What can hang from each mark:
j272: j708
j945: j84
j191: j708
j568: j977
j84: j583
j977: j272 j568 j596 j815
j821: j977
j583: j84 j977

Known rows, with every way that one mark hangs from another:
j977{j272 j568 j596 j815}: [-10.1  17.4  30.4  21.0  -3.6  -6.5  20.2 -18.4 -19.5  -4.0  -8.5 -30.0
 -22.4  -8.5  17.3 -10.4  -0.4  -4.9   8.4 -10.6  -4.3   2.7 -26.4  -7.3
  -9.7 -21.7  -0.5  -5.0   0.8  10.8]
j583{j977{j272{j708} j596 j815}}: [ -3.4   8.8  31.6  17.4   1.8  -3.4 -39.5  13.9 -10.5  -3.8  -3.2 -22.7
  -9.6 -13.5   8.0 -14.9   0.2  12.0   8.5  13.9  -7.5   8.3 -17.3 -10.7
  -1.6 -22.2   2.1   0.4   9.5   7.0]
j945{j84{j583{j977{j568 j596 j815}}}}: [-11.5   2.8  29.8  11.2  -4.1   2.5 -23.7 -21.6  -9.8 -23.2   6.6 -29.6
   5.6  10.1 -17.4  19.0   4.8  -4.2   5.6   1.5 -10.7  11.7 -23.4 -18.1
  28.2 -14.0 -11.4  -9.3   6.9   7.4]
j84{j583}: [-12.6  -5.7  29.0  13.9  -4.1 -10.0  -0.4   2.3 -11.0 -29.9 -11.1 -29.2
  10.6  -6.3 -25.8  -1.4   1.7   1.4   2.8  29.1  -8.8   2.4 -26.1 -10.4
  25.6 -12.0  -7.7 -22.9   3.4  11.3]
j821{j977}: [-17.7   0.6  31.5  13.2  23.3 -10.9 -41.5   5.6 -12.2 -21.4  -7.9 -25.2
   6.6  -8.3  14.9  -8.1  -4.6   1.5  11.9  34.4   6.1  15.3 -31.0  -8.0
  26.0 -27.5  -2.2  -5.8   5.0  15.2]
j583{j977{j596}}: [-12.1   8.1  34.5   9.5   3.4  -3.9 -37.0  30.3 -10.4 -11.4  -6.6 -23.1
   0.2 -12.4  10.1  -9.3  -1.6  -4.2  11.5  30.1  -7.3   5.8 -19.1 -14.0
  25.1 -15.0  -4.0  -2.5   6.8   9.1]
j583{j84}: [-17.0   7.3  32.7   8.7   1.2 -11.6  -0.2  11.8  -4.9 -21.2  -8.0 -22.1
   0.4   1.3  16.7  43.0  -2.9  -4.9   7.9  30.4  -9.3   9.2 -21.5  -7.6
  22.1 -11.2  -3.0  -4.9   4.4   8.2]
j977{j272{j708} j568 j596 j815}: [ -0.4  14.4  28.4  22.7  -5.1  -1.0  18.8 -12.3 -14.6  -3.4  -0.1 -27.6
 -18.7  -8.9  16.8 -15.5   1.8  12.4   8.7  -9.5  -3.0   5.1 -25.8  -6.0
 -13.8 -25.7   3.1  -4.4   2.0   8.0]
j977{j272 j568 j815}: [-12.0  14.3  27.3  22.0  -1.2 -16.7  -8.8 -53.6 -20.0  -9.3 -12.0 -28.7
 -23.1  -9.2  15.4  -9.4  -2.0  -7.2   4.6   0.9  -6.0   3.4 -26.7  -1.5
 -10.4 -12.9   0.0  -9.3   4.2  10.5]
j583{j84 j977{j568 j596 j815}}: [-14.6  21.6  32.3   3.3  -0.5  -6.5 -41.9 -19.3  -6.0 -10.9  -8.8 -20.7
  -5.7  -1.7  13.5  39.2   3.6  -9.9   9.2  12.6  -9.3  12.3  -8.2 -11.0
  18.8 -16.2  -3.8  -4.6   8.4   3.1]
j272{j708}: [  0.5  -1.0  28.6  13.8   1.6  -1.5  -4.2  11.8  -4.7 -20.3   4.4 -23.4
   3.3  -8.7  14.4 -13.3  -2.1  20.7  10.0  36.0  -4.5   7.0 -30.9  -6.4
  19.3 -14.8   3.9  -4.2   4.9   8.9]
j568{j977{j272}}: [-13.5   1.5  33.4  23.3   8.7 -23.3 -55.2  26.3 -18.2 -12.2 -10.7 -26.0
 -10.3 -12.0  11.3 -10.3  -5.1   6.2   8.8  28.3 -10.3   2.1 -21.8 -12.4
  -5.8  -9.7  -2.5  -4.3   5.6   9.9]
j583{j84 j977{j272 j596}}: [-14.0  14.4  36.4  16.5   2.7  -8.7 -34.6  57.9  -7.1  -5.5  -8.3 -19.8
  -5.4  -3.3   8.7  38.9  -1.5  -1.5   7.0  16.1 -11.0  10.9  -9.0 -11.1
   1.5 -20.1  -5.6  -1.6   7.8   4.0]
j568{j977{j596}}: [-14.0   3.7  34.7  12.5   6.2 -12.8 -36.1  31.9 -14.6 -15.5  -7.4 -26.5
  -2.4 -10.8  14.3  -9.3  -2.5   4.5  13.7  30.4  -8.2   2.5 -22.6 -18.8
  16.0 -12.5  -2.4  -2.2   3.6  10.5]
j821{j977{j272{j708} j568 j596 j815}}: [ -7.8   9.8  29.6  20.8  18.5  -4.4 -27.0  -4.5 -14.2  -9.7  -2.6 -26.2
  -5.7  -8.7  15.9 -14.1  -0.2  12.7  11.7   4.1   8.3  15.9 -28.3  -6.2
  -0.6 -38.0   1.0  -5.0   4.4  10.9]
j977{j568}: [-14.2  10.9  29.3  11.5   0.8 -11.3  -6.6 -23.5 -14.7 -20.1  -7.4 -28.2
  -5.9  -8.3  17.8  -7.2  -2.3 -12.4   8.7  24.9  -5.4   2.0 -29.8  -5.3
  23.6  -6.2  -4.2 -12.4   1.4  11.2]
j977{j272{j708} j815}: [ -1.8   3.1  27.4  23.6   0.7  -9.3  -5.1 -20.5 -11.8  -9.4  -4.0 -24.4
 -15.6  -9.7  12.7 -14.2  -2.5  18.3   5.3  12.0  -6.1   7.6 -28.1  -3.7
 -13.4 -19.7   6.8  -1.7   6.8   9.6]
j84{j583{j977}}: [-12.2  -2.6  29.6  12.8  -1.9 -10.5 -39.0   4.4 -10.3 -26.2 -11.9 -26.7
  11.5  -9.7 -30.4  -3.1   2.7  -0.3   2.1  32.2 -10.3   4.3 -18.4 -11.9
  25.8 -11.7  -8.4 -22.4   7.6   8.5]
j191{j708}: [-11.8  -8.3   8.4   4.2  -0.7  -9.0  -4.8  -6.9  -5.2 -33.0  -7.2 -24.5
 -11.2  -8.7  22.1 -14.3  -5.6   2.0   7.4  33.6  -2.0  -2.8 -29.8  -8.8
  28.6  -5.1   3.1  -3.2  -9.2  13.1]

Rows:
[-12.2  16.4  29.4   6.4  -4.6  -2.1  18.8 -45.2 -14.8 -13.9  -6.4 -29.2
 -11.8  -7.3  20.2  -8.5   1.5  -9.5  12.4   3.5  -3.0   3.9 -27.4 -11.1
  20.3 -16.9   0.2  -5.8   0.5  11.8]  j977{j568 j596 j815}
[-16.1   3.1  30.2  20.3  22.6 -14.3 -43.1 -15.3 -15.4 -14.1 -11.2 -25.5
  -5.9  -9.0  14.0 -10.0  -4.6   5.2   8.4  18.0   5.9  16.0 -29.9  -5.0
   2.0 -31.7   0.8  -4.3   6.7  14.6]  j821{j977{j272 j815}}
[-11.1   2.7  27.5  18.0  -3.5 -13.8 -42.8 -23.7 -14.3 -20.4 -13.6 -28.1
   1.0 -10.0 -30.5  -4.5   4.3  -1.7  -0.4  15.4 -10.3   4.2 -16.6  -8.5
   8.2 -13.6  -7.9 -24.8   7.7   7.0]  j84{j583{j977{j272 j568 j815}}}
[ -5.4   1.8  29.3  20.3  -4.7  -5.7 -27.7  24.9 -12.1 -17.7  -6.4 -27.6
   6.4  -9.8 -30.7  -7.3   4.7   7.7   2.1  15.1  -8.8   3.7 -16.8 -10.6
   8.8 -18.5  -8.8 -23.6   5.7   5.6]  j84{j583{j977{j272{j708} j568 j596}}}
[ -5.3   4.3  31.7  21.2   4.8 -12.9 -38.7  15.2 -14.6  -6.9  -4.1 -25.7
 -12.0 -11.4  12.3 -14.5  -1.5  19.9  11.4  14.2  -8.2   5.3 -20.9 -15.3
 -11.2 -19.6   3.1   0.3   6.0   8.4]  j568{j977{j272{j708} j596 j815}}
[-15.4  13.2  31.9   3.8   3.1 -12.4 -58.5 -25.0  -3.7 -14.8 -11.4 -18.8
  -3.5  -2.6  10.6  39.4   0.2  -5.5   6.5  27.2 -11.3  14.2  -9.9  -9.7
  19.1 -12.0  -1.3  -2.9  12.2   4.4]  j583{j84 j977{j815}}
[ -5.4   2.6  34.0  23.9   6.3 -12.7 -35.8  54.9 -14.6  -8.1  -2.4 -25.5
  -7.2 -11.8  12.2 -13.9  -3.0  19.8  11.4  20.8  -8.3   3.3 -21.8 -15.6
  -7.9 -18.1  -0.7  -1.3   4.4   8.4]  j568{j977{j272{j708} j596}}
[ -6.6  17.7  29.6  15.5   1.7 -12.6 -62.1 -20.3  -6.7  -7.4  -6.4 -19.2
 -10.8  -3.4  10.1  34.6   2.0   3.6   3.7  11.5 -10.0  13.5  -7.5  -4.2
  -5.5 -15.8  -0.8  -6.3  11.8   0.2]  j583{j84 j977{j272{j708} j568 j815}}
[-14.7  11.6  34.2  17.2   4.8 -15.2 -54.8  33.4  -7.7  -9.0 -11.0 -18.7
  -5.8  -3.9   8.1  39.4  -2.6  -3.3   4.0  24.4 -12.0  11.6  -9.7  -7.2
   1.2 -13.5  -5.6  -4.3  10.1   3.9]  j583{j84 j977{j272}}
[-15.4   3.6  34.0  22.7  21.9  -7.7 -20.2  49.1 -15.4 -10.9  -7.0 -26.0
  -0.4  -8.7  14.7  -9.7  -4.4   6.3  11.8  17.0   6.2  13.8 -30.1  -9.2
   6.0 -36.9  -3.4  -2.4   3.1  14.8]  j821{j977{j272 j596}}
[ -6.7  -3.5  29.1  20.6  -1.5  -9.6 -39.2  20.6 -10.5 -20.8  -8.2 -26.0
   8.7 -10.6 -32.0  -6.4   2.4  10.3   0.7  25.7 -10.7   4.9 -17.8  -9.3
   8.7 -15.5  -7.3 -22.3   7.8   6.6]  j84{j583{j977{j272{j708}}}}
[-11.4  -0.9  31.1  12.4  -3.9  -5.5 -25.3  21.4 -10.2 -23.2 -10.6 -27.1
  11.4  -9.7 -30.4  -3.1   3.5   1.5   4.3  26.3  -9.6   4.0 -18.2 -14.7
  26.4 -15.6  -9.2 -20.5   6.1   8.6]  j84{j583{j977{j596}}}
[-12.4  -2.2  30.9  12.6  -1.3  -0.1 -30.0  -5.7  -9.0 -25.1   6.1 -28.5
   9.2   9.5 -19.2  19.5   1.6  -2.3   4.5  12.3 -11.9  11.5 -24.5 -17.5
  30.0 -11.6 -12.0  -8.8   7.4   7.9]  j945{j84{j583{j977}}}
[-14.9  19.9  34.4   6.5   0.7  -6.4 -39.5  20.7  -5.9 -11.5  -6.6 -21.0
  -1.1  -2.3  12.8  39.8   1.8 -11.0   9.3  19.2  -9.2  10.4  -9.4 -11.2
  21.9 -14.7  -7.1  -6.3   7.1   3.3]  j583{j84 j977{j568 j596}}
[-13.5  21.7  33.2  14.0   0.0  -9.7 -40.5  -0.1  -9.7  -3.9  -9.7 -21.2
 -12.8  -2.6  11.5  38.2   2.1  -7.2   6.0   3.0 -10.0  11.3  -7.4  -8.4
  -2.1 -19.5  -4.2  -4.2   8.8   2.5]  j583{j84 j977{j272 j568 j596 j815}}
[-16.0  10.8  29.6   9.5  18.6  -5.5 -27.3 -28.2 -13.9 -16.6  -7.1 -27.6
  -0.6  -7.5  18.8  -9.6   0.2  -2.3  13.5  13.1   8.0  15.3 -28.8  -9.1
  23.0 -32.8  -1.1  -6.1   3.6  14.0]  j821{j977{j568 j596 j815}}
[ -7.2  12.0  31.4  15.3   3.0 -11.7 -58.2  -1.5  -4.6  -7.6  -6.7 -17.6
  -7.7  -3.5   8.2  34.8   0.4   9.0   4.0  18.1 -11.2  14.9  -9.0  -6.3
  -4.6 -17.6   1.0  -1.8  12.6   2.0]  j583{j84 j977{j272{j708} j815}}
[-11.1  -1.4  28.5  18.1  -3.0 -12.4 -40.2 -10.6 -12.8 -20.9 -14.0 -27.4
   3.0 -10.4 -31.9  -4.6   3.1   2.6   0.1  20.3 -10.8   5.1 -17.0 -10.2
   9.0 -14.5  -6.4 -21.2   8.6   7.9]  j84{j583{j977{j272 j815}}}
[-14.2  19.2  31.2  14.1   1.8 -16.4 -60.9 -24.6  -9.8  -7.5 -12.0 -21.0
 -13.5  -3.0  10.5  38.0   1.0  -8.7   3.0  10.7 -10.9  11.7  -8.0  -4.9
  -3.1 -13.1  -3.6  -6.7  11.1   2.2]  j583{j84 j977{j272 j568 j815}}
[-15.3  19.0  30.7   4.2   1.5 -13.0 -61.8 -43.7  -6.3 -14.3 -11.1 -19.9
  -5.8  -1.8  12.5  39.1   1.7 -11.8   6.3  20.9 -10.6  13.1  -8.5  -7.6
  18.1  -9.9  -2.7  -7.8  10.4   2.9]  j583{j84 j977{j568 j815}}
[-12.1  -2.1  30.8  18.0  -1.2  -1.7 -29.8   3.9 -11.0 -22.1   5.6 -28.4
   5.5   8.6 -20.3  19.1   1.6  -0.7   3.0   7.1 -12.1  11.4 -24.3 -15.9
  19.5 -12.8 -12.4  -8.9   7.4   7.7]  j945{j84{j583{j977{j272}}}}
[-14.3  15.5  33.7   3.8   0.5  -5.4 -38.3  -0.6  -3.5 -10.8  -8.6 -19.4
  -2.8  -2.3  12.3  39.5   1.8  -3.9   9.0  19.3 -10.4  13.8  -8.7 -13.2
  19.7 -18.0  -1.6   0.1   9.7   4.5]  j583{j84 j977{j596 j815}}
[ -6.4  14.4  33.0  15.1   0.9  -4.8 -38.4  22.5  -3.9  -3.9  -4.6 -18.2
  -7.5  -3.2   9.5  34.6   1.6  10.8   7.1   9.7 -10.0  14.5  -8.2 -10.0
  -4.1 -24.0   0.6   1.2  11.1   1.6]  j583{j84 j977{j272{j708} j596 j815}}
[ -1.1  12.3  31.3  26.4  -2.0  -1.0  22.0  44.8 -15.3  -4.7   2.9 -27.3
 -11.8  -9.1  15.6 -14.2  -0.5  11.2   9.5   0.5  -3.2   2.1 -27.8  -6.4
  -9.7 -23.6  -2.3  -6.7  -0.3   7.8]  j977{j272{j708} j568 j596}
[ -6.6  -0.1  31.5  24.7   8.3 -19.3 -55.9  30.9 -14.5 -11.8  -5.0 -24.8
  -7.9 -11.8  10.7 -13.5  -4.5  18.3   8.5  29.0  -9.3   3.5 -21.9 -11.7
  -8.7 -12.0  -0.1  -4.6   6.4   7.8]  j568{j977{j272{j708}}}
[ -1.1  11.4  25.7  23.6  -0.9 -10.9 -10.6 -47.1 -15.2  -9.0  -3.4 -26.8
 -19.6  -9.6  15.1 -14.5  -0.2   9.9   4.8   2.3  -4.6   5.6 -26.6  -0.2
 -15.1 -16.4   3.8  -8.6   5.1   7.4]  j977{j272{j708} j568 j815}
[-10.9  -1.1  31.1  19.3  -3.1  -7.9 -24.9  34.5 -12.4 -18.6 -11.1 -27.6
   6.8 -10.2 -31.5  -4.1   3.3   3.3   2.3  19.4 -10.2   3.4 -17.3 -13.2
  11.7 -17.8  -9.4 -20.0   6.1   8.3]  j84{j583{j977{j272 j596}}}
[-13.1   3.7  35.0  22.8   6.6 -16.3 -35.1  50.4 -17.8  -8.8  -8.3 -27.1
 -10.1 -11.0  12.3 -10.6  -3.7   7.9  11.2  20.0  -9.4   1.4 -21.8 -16.7
  -5.3 -15.5  -3.1  -1.4   3.4   9.9]  j568{j977{j272 j596}}
[-12.6  14.1  33.2   9.4   1.9  -4.4 -40.3  11.6 -12.7 -10.7  -6.2 -25.1
  -2.8 -12.4  11.2  -9.8   0.4  -9.9  10.7  23.2  -6.8   4.9 -18.4 -12.0
  24.4 -12.7  -5.9  -7.0   6.0   8.3]  j583{j977{j568 j596}}
[-15.0  17.4  32.9  17.3   3.5 -16.5 -58.5  14.9  -9.6  -8.1 -10.2 -20.6
  -8.8  -3.6  10.0  39.2  -0.6  -9.1   3.4  18.0 -11.4  10.0  -9.2  -4.8
  -0.1 -11.6  -7.1  -9.1   9.1   2.5]  j583{j84 j977{j272 j568}}
[-13.1  15.7  34.3  13.8   1.2  -9.1 -37.5  18.4  -6.9  -4.5 -10.3 -19.8
  -9.8  -3.5  10.2  38.3   0.5  -1.4   6.6   9.3 -11.0  13.4  -8.6 -11.0
  -1.4 -21.6  -2.0   0.7  10.1   4.3]  j583{j84 j977{j272 j596 j815}}
[ -5.9   1.7  29.8  21.7   6.8 -19.4 -59.0  -9.3 -14.8 -11.2  -7.0 -24.9
 -12.9 -11.6  11.6 -14.3  -2.6  18.4   8.1  21.9  -9.6   6.0 -21.0 -11.8
 -11.4 -13.2   3.5  -2.4   8.5   8.4]  j568{j977{j272{j708} j815}}
[ -5.8  -2.1  30.7  20.2  -3.5  -5.3 -25.0  37.6 -10.2 -18.1  -7.1 -26.3
   8.9 -10.3 -31.3  -6.8   3.9  12.0   2.5  20.0  -9.8   4.7 -17.1 -12.3
   9.5 -19.7  -7.8 -19.9   7.1   6.4]  j84{j583{j977{j272{j708} j596}}}
[-15.0  14.1  35.5   6.4   2.4  -5.1 -36.0  39.4  -3.2 -12.1  -7.0 -19.5
   2.2  -2.4  11.1  40.1   0.4  -4.8   9.5  25.7 -10.1  11.9  -9.9 -13.0
  22.3 -16.8  -5.4  -1.6   8.1   4.3]  j583{j84 j977{j596}}
[ -7.7  16.1  32.0  18.0   3.0 -12.2 -59.4  19.5  -6.6  -7.9  -4.8 -18.7
  -6.2  -3.6   9.7  35.3   0.3   3.0   4.2  18.5 -10.3  11.7  -8.7  -3.9
  -2.7 -14.4  -4.6  -8.3   9.9   0.4]  j583{j84 j977{j272{j708} j568}}
[-12.4   1.5  28.6  12.8  -2.9 -10.8 -41.6  -8.9 -12.3 -25.7 -11.6 -27.9
   9.2  -9.7 -29.7  -3.4   3.9  -4.2   2.2  27.2  -9.8   3.1 -18.0  -9.9
  24.8 -10.1 -10.2 -26.1   6.6   7.7]  j84{j583{j977{j568}}}
[-12.4  -1.3  29.8  11.7  -2.4  -0.4 -31.5 -24.7  -9.2 -25.0   5.2 -28.2
   6.5   9.6 -18.6  19.7   2.8  -2.6   4.4   8.4 -11.6  12.7 -24.3 -17.5
  28.4 -11.9 -10.4  -8.3   7.9   7.9]  j945{j84{j583{j977{j815}}}}
[-10.8   3.1  30.2  19.4  -4.3  -8.7 -26.8  21.8 -14.1 -18.2 -10.8 -28.4
   4.7 -10.0 -30.3  -4.2   4.0  -0.9   2.1  14.7  -9.8   2.6 -17.3 -11.5
  10.6 -16.4 -10.8 -23.7   5.3   7.2]  j84{j583{j977{j272 j568 j596}}}
